What can hang from each mark
K170: K198
K807: K529
K32: K103
K529: K32 K807
K266: K170 K540 K937
K198: K170 K540 K953
K700: K170 K185 K540 K807
K103: K32 K170 K540
K618: K953
K540: K103 K266

Every row comes from one small tree of marks. The marks that hang from a mark follow it in brackets, in the order of their numbers. Every link used is in the known rows. Which tree was each row made from?
Known rows
K103{K32 K170{K198{K953}}}: [-1.24,-1.90,0.16,-3.15,1.22,-0.23,-1.97,0.20,0.67,2.42,2.92,-0.10,2.79,3.34,-1.00,-0.47,-4.86,0.43,0.75,-2.32,-2.09,2.61,-1.20,-1.56,-0.75,2.04,0.89,0.41,3.20,0.06,-1.96,-4.43]
K540{K103 K266{K170}}: [1.22,-0.70,3.64,2.79,2.50,1.14,-1.83,1.58,-3.63,3.25,4.61,-2.91,4.72,5.66,-1.93,-0.82,-4.46,0.36,2.24,-0.29,-0.32,-2.70,1.56,1.71,1.61,-1.05,-0.54,2.31,-0.75,-1.99,0.12,-2.71]
K700{K185 K807{K529}}: [-0.04,-3.46,3.35,0.62,-1.00,-2.64,-0.65,-2.59,-0.08,0.11,3.21,-1.86,3.76,0.58,2.05,-3.50,1.78,5.58,2.33,-0.42,-0.13,-3.65,-2.08,-0.34,0.51,0.54,-2.46,-0.67,0.90,0.65,0.66,-1.55]
K170{K198{K540{K103{K32} K266{K937}} K953}}: [0.51,-0.34,0.24,1.42,2.05,-3.70,-1.12,-2.33,-0.79,3.02,2.61,-3.39,4.31,3.06,-1.51,-0.81,-2.39,1.55,-0.91,-0.95,-1.29,-0.53,1.13,1.70,-0.25,3.05,-2.54,0.66,-0.23,0.46,2.20,-5.78]
K198{K170}: [0.72,0.09,1.19,-1.53,1.72,-2.70,-1.68,0.36,-0.80,1.42,2.40,0.04,2.49,2.25,0.37,-0.26,-2.53,1.83,2.11,-1.08,-0.47,-0.95,1.12,-0.30,-1.10,2.01,-0.87,1.34,0.21,-0.12,-0.21,-3.87]
K266{K170{K198} K540{K103{K32}} K937}: [-0.12,-3.44,5.19,2.31,-2.61,-5.84,-2.20,0.05,-0.77,1.65,3.83,-5.19,2.51,6.05,-0.34,1.71,-6.96,-1.58,2.73,0.02,-4.53,-3.39,5.74,-0.47,0.79,0.14,1.07,0.00,-1.68,0.62,2.37,-3.80]
K807{K529{K32{K103{K540}}}}: [0.66,-2.99,-0.55,-3.51,-0.50,0.56,-1.63,0.50,0.78,0.44,1.05,-3.38,3.22,1.25,0.52,-0.87,-3.31,4.19,-1.26,-1.64,-0.81,1.99,1.27,-2.00,-0.29,0.10,0.07,0.77,2.39,-3.31,1.62,-1.97]
K170{K198}: [1.89,0.10,-1.42,1.18,1.48,-1.07,-0.78,-0.21,0.34,2.10,2.37,-0.89,2.44,2.62,-0.15,-2.60,1.24,1.70,-0.22,-1.55,1.19,0.24,-0.51,1.48,0.52,1.85,-0.26,0.28,-0.16,0.80,0.02,-2.77]
K198{K953}: [1.43,-0.42,1.07,-2.22,0.81,-2.50,-1.58,-2.67,0.54,1.98,1.13,-1.04,1.34,1.50,1.44,-0.44,-3.11,1.91,0.25,-0.73,-1.52,0.63,0.27,-0.87,-0.01,2.31,-0.36,0.97,-0.33,0.53,0.47,-2.47]
K700{K170}: [0.84,-3.20,2.40,0.21,2.04,-2.84,-1.23,0.11,0.34,1.12,3.50,-0.06,2.62,1.66,0.71,-1.62,0.18,3.07,2.61,-0.59,1.22,-1.48,-0.19,-1.51,0.23,1.79,0.71,0.06,-0.24,0.71,-1.16,-2.19]
K540{K266}: [2.05,-0.06,2.75,1.64,2.02,1.40,-1.58,1.55,-2.50,3.03,3.03,-1.91,3.37,3.86,-0.84,-1.47,-2.20,1.72,0.73,-0.72,0.60,-0.83,0.31,0.97,-0.45,0.69,-1.06,1.34,-1.06,-0.76,-0.24,-1.69]
K266{K170{K198{K953}} K540{K103}}: [0.89,-1.60,1.94,0.85,-0.86,-4.65,-2.58,-1.36,-0.26,1.85,3.10,-3.50,2.26,5.83,-0.53,0.10,-5.78,0.28,2.09,-1.29,-3.05,-2.66,3.48,-0.27,0.83,-0.51,-0.54,1.31,-1.31,-0.90,1.93,-3.85]
K103{K170}: [1.60,-1.03,1.59,-2.02,0.63,0.96,-1.61,2.26,-0.74,1.67,3.04,1.04,1.51,3.67,0.42,0.10,-3.73,0.66,1.35,-0.93,-1.02,0.00,0.44,-1.03,0.63,0.48,0.75,0.94,2.40,-0.78,-2.16,-2.86]
K198{K540 K953}: [1.04,0.03,1.30,-2.78,0.53,-5.46,-1.75,-2.55,0.08,2.17,0.58,-0.88,1.71,0.71,1.63,0.54,-3.35,2.53,-1.19,0.23,-2.41,-0.48,2.41,-0.82,-0.99,3.07,-2.48,0.74,-0.35,-0.01,1.94,-4.10]
K170{K198{K540{K103{K32} K266} K953}}: [0.55,0.05,-0.72,1.02,2.55,-3.00,-1.38,-2.08,-0.70,3.18,2.57,-2.58,4.48,2.83,-1.73,-1.41,-1.87,2.00,-1.10,-1.33,-0.63,-0.13,0.29,1.68,-0.41,2.79,-2.78,1.09,0.01,-0.07,1.71,-5.56]
K618{K953}: [3.81,-1.38,1.61,0.80,0.16,-0.37,-0.85,1.77,0.52,2.31,1.72,-1.26,1.42,0.49,0.38,0.74,-2.65,1.71,-0.81,-0.04,0.36,0.08,1.71,-0.65,1.40,1.72,3.10,2.01,1.88,-0.46,0.06,-1.03]
K266{K170{K198} K540{K103} K937}: [1.12,-2.68,4.84,3.06,-2.36,-5.76,-1.87,-0.31,-1.01,1.29,3.82,-5.16,2.11,6.57,0.05,1.63,-6.13,-1.32,2.66,0.11,-4.15,-4.25,5.99,0.09,1.44,-0.10,0.55,0.12,-2.02,0.54,2.68,-3.88]
K540{K103{K32 K170{K198{K953}}} K266{K937}}: [-0.01,-2.29,3.63,2.49,2.29,1.05,-1.42,0.77,-2.99,3.34,5.11,-3.86,5.61,5.59,-3.41,0.69,-6.60,-0.65,1.63,-0.99,-2.00,-0.84,0.61,1.37,0.68,1.23,-0.33,1.51,1.34,-0.51,-0.30,-5.64]
K103{K32 K170 K540{K266}}: [-0.53,-3.32,4.06,-2.66,1.92,2.46,-3.07,5.77,-2.57,3.50,2.89,0.20,4.05,4.92,-1.85,2.45,-8.62,1.49,1.83,-3.33,-3.28,2.39,0.24,-2.42,-1.72,-0.18,2.49,1.77,3.50,-2.01,-4.12,-3.47]
K32{K103{K540{K266{K170 K937}}}}: [2.40,-3.30,3.43,1.56,0.15,0.72,-4.24,1.87,-1.80,2.45,2.68,-2.13,1.42,4.08,-1.14,1.11,-6.01,2.83,0.50,-0.87,-1.37,0.32,1.08,-0.10,0.32,-0.92,2.73,0.16,1.94,-2.89,0.60,-1.99]
K529{K32 K807}: [1.98,-4.59,0.30,-4.99,-1.60,-3.51,0.05,-1.34,1.58,-0.39,-0.71,-4.07,5.12,4.89,2.27,-2.10,-1.52,-0.45,-1.71,-1.63,0.22,0.00,1.17,-1.47,-2.08,-0.52,-0.65,-1.25,-2.42,0.30,1.36,-3.87]
K807{K529}: [0.30,-0.12,-0.56,-2.20,0.55,0.79,-1.06,0.59,0.10,0.64,2.08,-1.70,2.63,0.34,1.23,-1.49,-1.39,3.40,0.53,-0.86,-0.61,0.09,1.52,-2.10,0.78,1.12,-0.52,1.60,1.82,-1.88,0.77,-0.56]
K700{K170 K807{K529{K32{K103}}}}: [-0.47,-6.82,2.24,-1.58,1.24,-3.15,-0.62,-2.85,2.08,-1.06,3.22,-2.64,4.09,0.65,1.54,-4.12,1.16,6.15,2.40,-1.16,0.74,-2.46,-1.85,-2.19,-0.11,0.49,-0.36,-0.25,1.87,-2.10,1.39,-2.68]
K266{K170{K198{K953}} K540{K103{K32}} K937}: [-0.47,-3.34,4.95,1.53,-2.38,-6.62,-2.39,-1.74,-0.34,1.60,3.50,-5.70,2.35,5.95,-0.11,1.98,-7.99,-1.43,2.58,-0.22,-5.46,-2.97,5.49,-0.92,0.59,0.76,0.65,0.04,-1.69,0.80,2.84,-4.35]
K700{K170 K185 K540{K266} K807{K529{K32}}}: [-2.58,-7.55,5.04,3.73,-0.05,-6.40,-0.34,-3.62,0.58,0.67,4.16,-2.89,5.37,3.13,0.48,-3.01,2.04,7.60,4.90,0.07,0.19,-5.85,-3.97,0.37,-1.47,1.77,-4.87,-3.07,-0.17,2.42,0.13,-3.35]
K170{K198{K540}}: [1.67,0.38,-1.32,0.79,1.29,-3.14,-0.91,-0.17,0.00,2.28,1.97,-0.75,2.70,2.05,-0.05,-1.89,1.07,2.08,-1.19,-0.89,0.54,-0.51,0.98,1.48,-0.13,2.42,-1.84,0.13,-0.08,0.39,1.03,-3.95]

Write each row's tree
[0.37,-2.05,3.28,1.34,2.46,3.09,-1.92,3.11,-3.62,3.58,4.95,-1.54,5.47,4.71,-3.46,0.03,-6.02,0.26,1.62,-0.99,-0.38,-0.51,-0.09,0.99,0.56,-0.09,-0.23,2.51,1.74,-2.08,-1.73,-4.11]
K540{K103{K32 K170} K266}
[1.12,-3.88,4.72,1.35,-2.59,-4.32,-1.84,0.15,-0.91,1.49,3.43,-3.84,2.37,4.14,-0.90,2.90,-7.68,-0.75,1.60,-0.04,-4.06,-2.04,4.35,-0.56,0.17,1.51,0.25,0.70,-0.21,0.64,1.20,-5.01]
K266{K540{K103{K32 K170{K198{K953}}}} K937}
[1.97,-5.71,-1.12,-4.85,-1.57,-2.23,-1.69,-3.04,2.18,-0.53,-0.02,-4.49,4.51,6.04,0.64,-1.87,-3.88,0.21,-2.32,-2.32,-0.20,1.30,-0.47,-1.40,-1.72,-1.04,-0.12,-1.87,0.53,-1.46,2.16,-5.64]
K529{K32{K103{K170{K198{K953}}}} K807}
[0.41,-0.54,4.15,0.21,1.42,-5.06,-1.90,-2.47,-2.27,2.87,2.54,-4.00,3.72,3.85,-0.08,1.47,-6.42,0.94,0.35,0.72,-3.86,-2.79,4.07,0.30,0.04,1.98,-2.81,1.24,-1.01,-0.70,3.07,-5.37]
K198{K540{K103 K266{K170 K937}} K953}
[-0.06,0.70,1.90,-1.06,3.44,-5.52,-2.19,-2.61,-2.53,2.61,2.49,-2.39,5.02,3.00,-1.52,1.30,-6.18,2.54,0.96,-0.75,-2.63,-2.36,2.56,0.65,-1.82,3.08,-4.93,2.46,-0.10,-1.49,2.58,-7.87]
K198{K170 K540{K103 K266} K953}
[1.66,-0.99,3.84,1.64,1.16,-1.99,-1.37,1.87,-3.47,2.77,3.64,-1.97,4.11,3.78,-1.18,1.37,-4.64,0.76,0.13,0.78,-1.63,-2.97,3.65,1.28,0.33,1.27,-2.33,1.37,0.43,-1.26,1.03,-5.19]
K198{K540{K103{K170} K266{K937}}}
[-0.29,0.75,1.04,-3.78,1.92,-7.42,-2.16,-3.19,-0.30,1.63,0.95,-0.85,2.65,1.39,0.92,1.30,-4.86,2.80,0.54,-0.66,-3.24,-1.19,2.78,-1.16,-2.47,3.92,-3.76,1.26,0.11,-0.26,2.36,-6.70]
K198{K170 K540 K953}
[1.28,-0.46,1.15,-1.46,0.91,-5.09,-1.51,-2.31,-0.67,2.42,1.42,-1.16,2.78,0.76,0.48,0.89,-3.83,2.21,-0.96,0.47,-2.10,-1.35,2.53,0.32,0.24,2.63,-2.59,1.62,-0.03,-0.59,2.02,-5.12]
K198{K540{K103} K953}
[2.48,-5.87,-0.13,-3.99,-2.30,-2.40,-1.52,-1.89,1.77,-0.46,-0.39,-4.42,4.38,4.75,1.18,-2.09,-2.57,0.55,-2.45,-1.33,0.77,0.72,0.39,-1.06,-1.72,-1.26,0.22,-1.82,-0.87,-1.42,2.42,-3.99]
K529{K32{K103} K807}
[0.54,-3.14,-0.55,-4.02,-0.42,1.16,-1.77,0.85,0.63,0.38,1.42,-3.01,3.17,1.97,0.34,-0.46,-4.26,3.88,-0.87,-1.92,-1.23,2.10,1.15,-2.28,-0.28,-0.14,0.22,0.86,3.25,-3.66,1.06,-2.51]
K807{K529{K32{K103{K170 K540}}}}
[2.61,-6.36,0.28,-4.38,-2.03,-2.41,-1.87,-0.68,1.43,-0.31,-0.81,-4.18,4.59,5.07,1.08,-0.88,-3.74,1.05,-2.35,-2.21,-0.02,1.15,0.68,-1.59,-2.00,-1.70,1.10,-1.50,-0.38,-1.78,1.63,-4.15]
K529{K32{K103{K540}} K807}
[-1.15,-3.87,5.02,4.93,-0.83,-5.99,-1.39,-3.82,-0.48,2.56,3.44,-1.64,2.86,4.95,0.61,-2.15,0.38,4.67,4.13,0.57,-1.33,-5.67,-3.65,2.85,-0.61,1.19,-4.17,-2.80,-1.10,3.30,0.04,-2.85]
K700{K185 K540{K266{K170{K198{K953}}}} K807}
[2.51,-3.18,4.52,2.70,-2.50,-3.69,-1.43,1.09,-1.45,1.21,3.71,-3.46,2.11,4.68,-0.65,2.58,-6.10,-0.62,1.66,0.18,-3.07,-3.19,4.76,0.28,0.95,0.85,0.07,0.77,-0.57,0.42,1.14,-4.64]
K266{K540{K103{K170{K198}}} K937}
[0.46,-2.74,-0.78,-3.82,-0.60,1.14,-1.54,-0.01,0.85,0.18,1.65,-3.18,3.03,1.76,0.37,-1.27,-3.46,3.51,-0.98,-1.28,-0.63,1.72,1.01,-2.02,-0.13,0.12,-0.37,0.62,2.94,-3.37,1.58,-2.35]
K807{K529{K32{K103{K170}}}}
[-1.77,-5.94,2.98,4.18,2.34,-3.77,-0.33,-1.57,-0.01,0.86,4.77,-1.46,4.73,2.17,-0.49,-2.27,0.76,6.38,5.13,0.42,0.27,-6.16,-2.62,0.73,0.74,1.23,-2.69,0.16,1.55,-0.63,0.11,-2.85]
K700{K170 K540{K103 K266} K807{K529}}
[-0.66,-3.29,3.34,-0.87,2.17,1.31,-2.50,4.54,-2.12,3.35,3.32,-1.45,4.52,5.93,-2.31,2.17,-7.74,0.69,1.66,-3.64,-3.66,2.15,0.50,-1.51,-1.48,0.73,2.33,0.86,3.34,-0.72,-3.08,-4.76]
K103{K32 K170{K198} K540{K266{K937}}}
[0.67,-1.05,2.00,-0.41,-1.28,-5.03,-2.78,-1.62,0.47,1.62,2.19,-3.20,1.15,5.78,0.63,-0.24,-5.23,0.63,1.93,-1.57,-3.38,-1.86,3.31,-1.44,-0.41,-0.06,-0.54,0.44,-1.57,-0.30,1.84,-2.89]
K266{K170{K198{K953}} K540}
[-0.34,0.65,3.31,-1.65,2.52,-6.81,-2.15,-3.23,-1.86,2.13,1.88,-3.24,3.78,3.23,0.02,1.77,-6.32,2.15,1.06,-0.44,-3.89,-2.14,3.57,-0.51,-2.93,3.96,-4.55,1.10,-0.78,-0.12,3.23,-7.21]
K198{K170 K540{K266{K937}} K953}
[0.05,-2.19,0.40,-0.57,1.53,0.16,-1.43,0.82,-0.72,2.61,3.85,-0.47,3.97,2.97,-2.03,-0.11,-4.45,0.37,0.98,-1.33,-0.90,0.51,-0.51,0.46,1.32,1.10,0.68,1.78,2.59,-0.72,-1.47,-4.81]
K540{K103{K32 K170{K198{K953}}}}
[0.03,-6.41,5.76,2.55,0.54,-5.74,-0.80,-3.13,0.38,0.17,4.62,-0.73,4.09,1.39,1.53,-3.77,3.27,5.76,4.39,-0.36,1.35,-5.17,-3.59,-0.34,0.10,1.15,-1.50,-1.97,-0.56,2.63,-0.86,-3.00]
K700{K170 K185 K807}
[1.47,-1.64,2.48,-0.26,2.84,0.65,-2.08,2.14,-1.95,2.82,2.86,-1.87,3.63,6.82,-1.38,2.20,-7.04,1.33,1.64,-3.66,-3.77,0.76,0.66,-0.80,-0.31,0.67,0.98,1.26,2.61,-0.68,-1.97,-5.41]
K103{K170{K198{K953}} K540{K266{K937}}}
[1.68,0.66,-0.65,1.80,2.10,-2.06,-1.03,0.08,-0.98,2.81,2.46,-1.68,3.56,3.16,-0.99,-2.19,0.49,2.18,-1.12,-1.10,0.70,-0.74,0.77,1.90,-0.52,2.11,-2.58,0.35,-0.44,-0.05,1.25,-4.07]
K170{K198{K540{K266}}}
[2.40,-3.08,-0.06,-0.46,0.74,1.22,-4.08,0.99,-0.11,2.06,2.49,-0.17,1.05,3.76,-1.59,0.88,-5.70,3.33,-0.19,-2.30,-1.22,2.10,-1.04,-0.49,0.52,-0.33,2.50,0.35,4.55,-3.04,-0.65,-4.02]
K32{K103{K170{K198{K953}} K540}}
[-0.63,-0.79,3.90,0.60,2.16,-4.83,-1.88,1.00,-3.41,2.55,3.53,-2.48,5.47,2.92,-1.93,1.73,-5.59,1.28,1.45,0.17,-2.18,-2.91,3.98,0.93,-1.95,2.69,-3.28,1.59,-0.04,-1.02,1.87,-7.00]
K198{K170 K540{K103{K32} K266{K937}}}
[0.92,-0.50,0.42,2.70,1.82,-2.49,-0.91,0.22,-1.53,2.94,3.27,-2.63,4.50,3.11,-1.74,-1.22,-0.92,1.27,-0.76,-0.59,-0.04,-1.11,1.45,2.24,0.05,2.30,-2.01,0.53,-0.26,0.21,1.41,-4.96]
K170{K198{K540{K103{K32} K266{K937}}}}
[2.09,-1.95,-0.08,0.51,0.80,0.94,-3.86,-0.68,-0.53,2.22,3.26,-1.10,1.49,3.85,-2.06,-0.61,-4.54,2.73,-0.77,-0.92,-0.25,0.82,-0.88,0.53,0.19,0.35,0.00,0.02,3.59,-2.96,1.11,-4.40]
K32{K103{K170{K198{K540{K266} K953}}}}
[0.29,-2.76,5.15,2.35,1.60,1.68,-1.57,2.69,-3.75,3.21,5.21,-3.13,5.32,5.13,-2.92,1.24,-7.06,-0.71,2.02,-0.24,-1.76,-1.37,1.47,0.99,0.75,0.57,0.29,1.66,1.17,-1.01,-0.90,-4.50]
K540{K103{K32 K170} K266{K937}}
[-1.29,-4.26,3.12,2.82,-2.41,-5.27,-0.57,-2.56,0.71,0.86,2.66,-0.45,2.31,0.98,1.97,-1.88,1.91,6.29,3.39,1.09,-0.87,-4.91,-2.94,1.13,0.10,1.67,-3.72,-2.32,0.93,2.46,-0.05,-1.37]
K700{K185 K540 K807{K529}}
[-1.29,-5.48,2.35,2.51,1.54,-4.77,-0.30,-4.32,1.29,-0.59,4.95,-2.43,5.41,1.28,0.92,-5.22,4.49,7.06,4.06,-1.72,1.29,-4.60,-3.89,-0.88,0.46,1.55,-2.66,-1.72,1.10,1.69,0.48,-3.46]
K700{K170{K198} K185 K807{K529}}
[-0.11,-1.01,3.45,0.58,1.28,-2.50,-2.08,1.81,-2.97,3.33,3.24,-1.93,4.46,3.24,-1.24,0.20,-4.49,1.12,0.25,0.48,-1.42,-2.15,3.17,0.66,-0.34,0.68,-1.87,1.46,-0.23,-1.81,1.11,-3.86]
K198{K540{K103{K32} K266{K170}}}
[2.16,-2.99,2.34,1.53,0.67,0.04,-4.22,0.13,-1.13,2.50,2.51,-2.73,1.66,4.37,-1.41,0.79,-5.96,3.06,0.20,-1.40,-1.69,0.71,0.54,0.07,0.23,-0.37,2.22,0.04,1.96,-2.55,1.15,-2.88]
K32{K103{K540{K266{K170{K198{K953}} K937}}}}
[1.63,-0.46,2.50,0.99,1.80,-1.01,-1.60,2.25,-3.33,3.01,3.49,-0.91,4.26,3.47,-1.50,0.48,-3.92,1.51,-0.17,0.27,-0.68,-2.41,2.54,1.33,0.17,0.78,-2.66,1.87,0.83,-2.13,0.48,-4.96]
K198{K540{K103{K170} K266}}
[-1.50,-7.02,3.22,6.22,0.59,-8.96,-0.31,-5.59,1.39,1.37,4.79,-0.63,4.22,2.56,-0.30,-2.65,3.40,6.41,5.17,0.30,0.66,-6.57,-5.39,2.72,0.85,2.76,-3.67,-3.02,-0.03,4.52,-0.61,-5.40]
K700{K170{K198{K953}} K185 K540{K103} K807}
[0.59,-2.60,-0.92,-3.27,-0.75,0.55,-1.44,-0.44,1.00,0.34,1.36,-3.59,3.08,1.10,0.61,-1.70,-2.48,3.77,-1.34,-1.03,-0.17,1.68,1.07,-1.64,-0.16,0.40,-0.49,0.56,2.01,-3.03,2.17,-1.83]
K807{K529{K32{K103}}}
[2.35,-3.04,2.43,2.09,0.54,0.63,-4.16,1.39,-1.49,2.47,2.79,-2.42,1.73,4.37,-1.53,0.64,-5.22,2.97,0.26,-1.32,-1.06,0.47,0.67,0.37,0.32,-0.74,2.49,0.00,1.97,-2.65,0.81,-2.47]
K32{K103{K540{K266{K170{K198} K937}}}}
[2.53,-3.38,5.48,2.23,-2.93,-3.62,-1.52,1.50,-1.71,1.15,3.53,-3.19,1.80,4.31,-0.22,3.14,-6.91,-0.69,1.85,0.68,-3.36,-3.39,5.15,-0.27,0.92,0.65,0.27,0.92,-0.64,0.21,1.04,-4.11]
K266{K540{K103{K170}} K937}
[2.67,-3.22,0.06,0.06,0.54,1.86,-4.01,2.21,-0.50,2.01,2.76,0.20,1.18,3.80,-1.71,0.68,-4.96,3.19,-0.10,-2.15,-0.67,1.80,-0.81,-0.12,0.76,-0.70,2.74,0.29,4.56,-3.15,-0.95,-3.60]
K32{K103{K170{K198} K540}}
[-2.58,-5.90,2.98,6.11,1.31,-5.90,-0.49,-4.06,0.56,0.99,5.08,-2.30,5.27,3.24,-0.43,-3.94,3.89,7.88,5.41,-0.60,0.81,-6.29,-4.98,1.23,-0.51,2.29,-4.94,-2.97,0.62,2.90,0.11,-3.52]
K700{K170{K198} K185 K540{K266} K807{K529}}
[-2.36,-8.37,3.98,3.52,-0.82,-7.59,0.18,-3.61,1.28,0.09,4.28,-1.88,5.12,1.57,0.63,-2.30,2.31,7.22,4.87,0.72,0.32,-6.29,-3.59,0.86,0.40,1.61,-3.84,-2.57,0.69,2.48,-0.11,-4.11]
K700{K170 K185 K540{K103} K807{K529{K32}}}
[1.02,-0.36,0.85,-0.82,1.70,-1.41,-1.47,-0.50,-0.75,2.21,3.02,-1.37,2.65,4.91,-0.47,0.15,-4.17,0.64,0.43,-1.46,-2.30,-0.38,0.94,-0.14,-0.12,1.92,-1.50,0.33,2.03,-0.14,0.01,-5.58]
K103{K170{K198{K540{K266{K937}} K953}}}
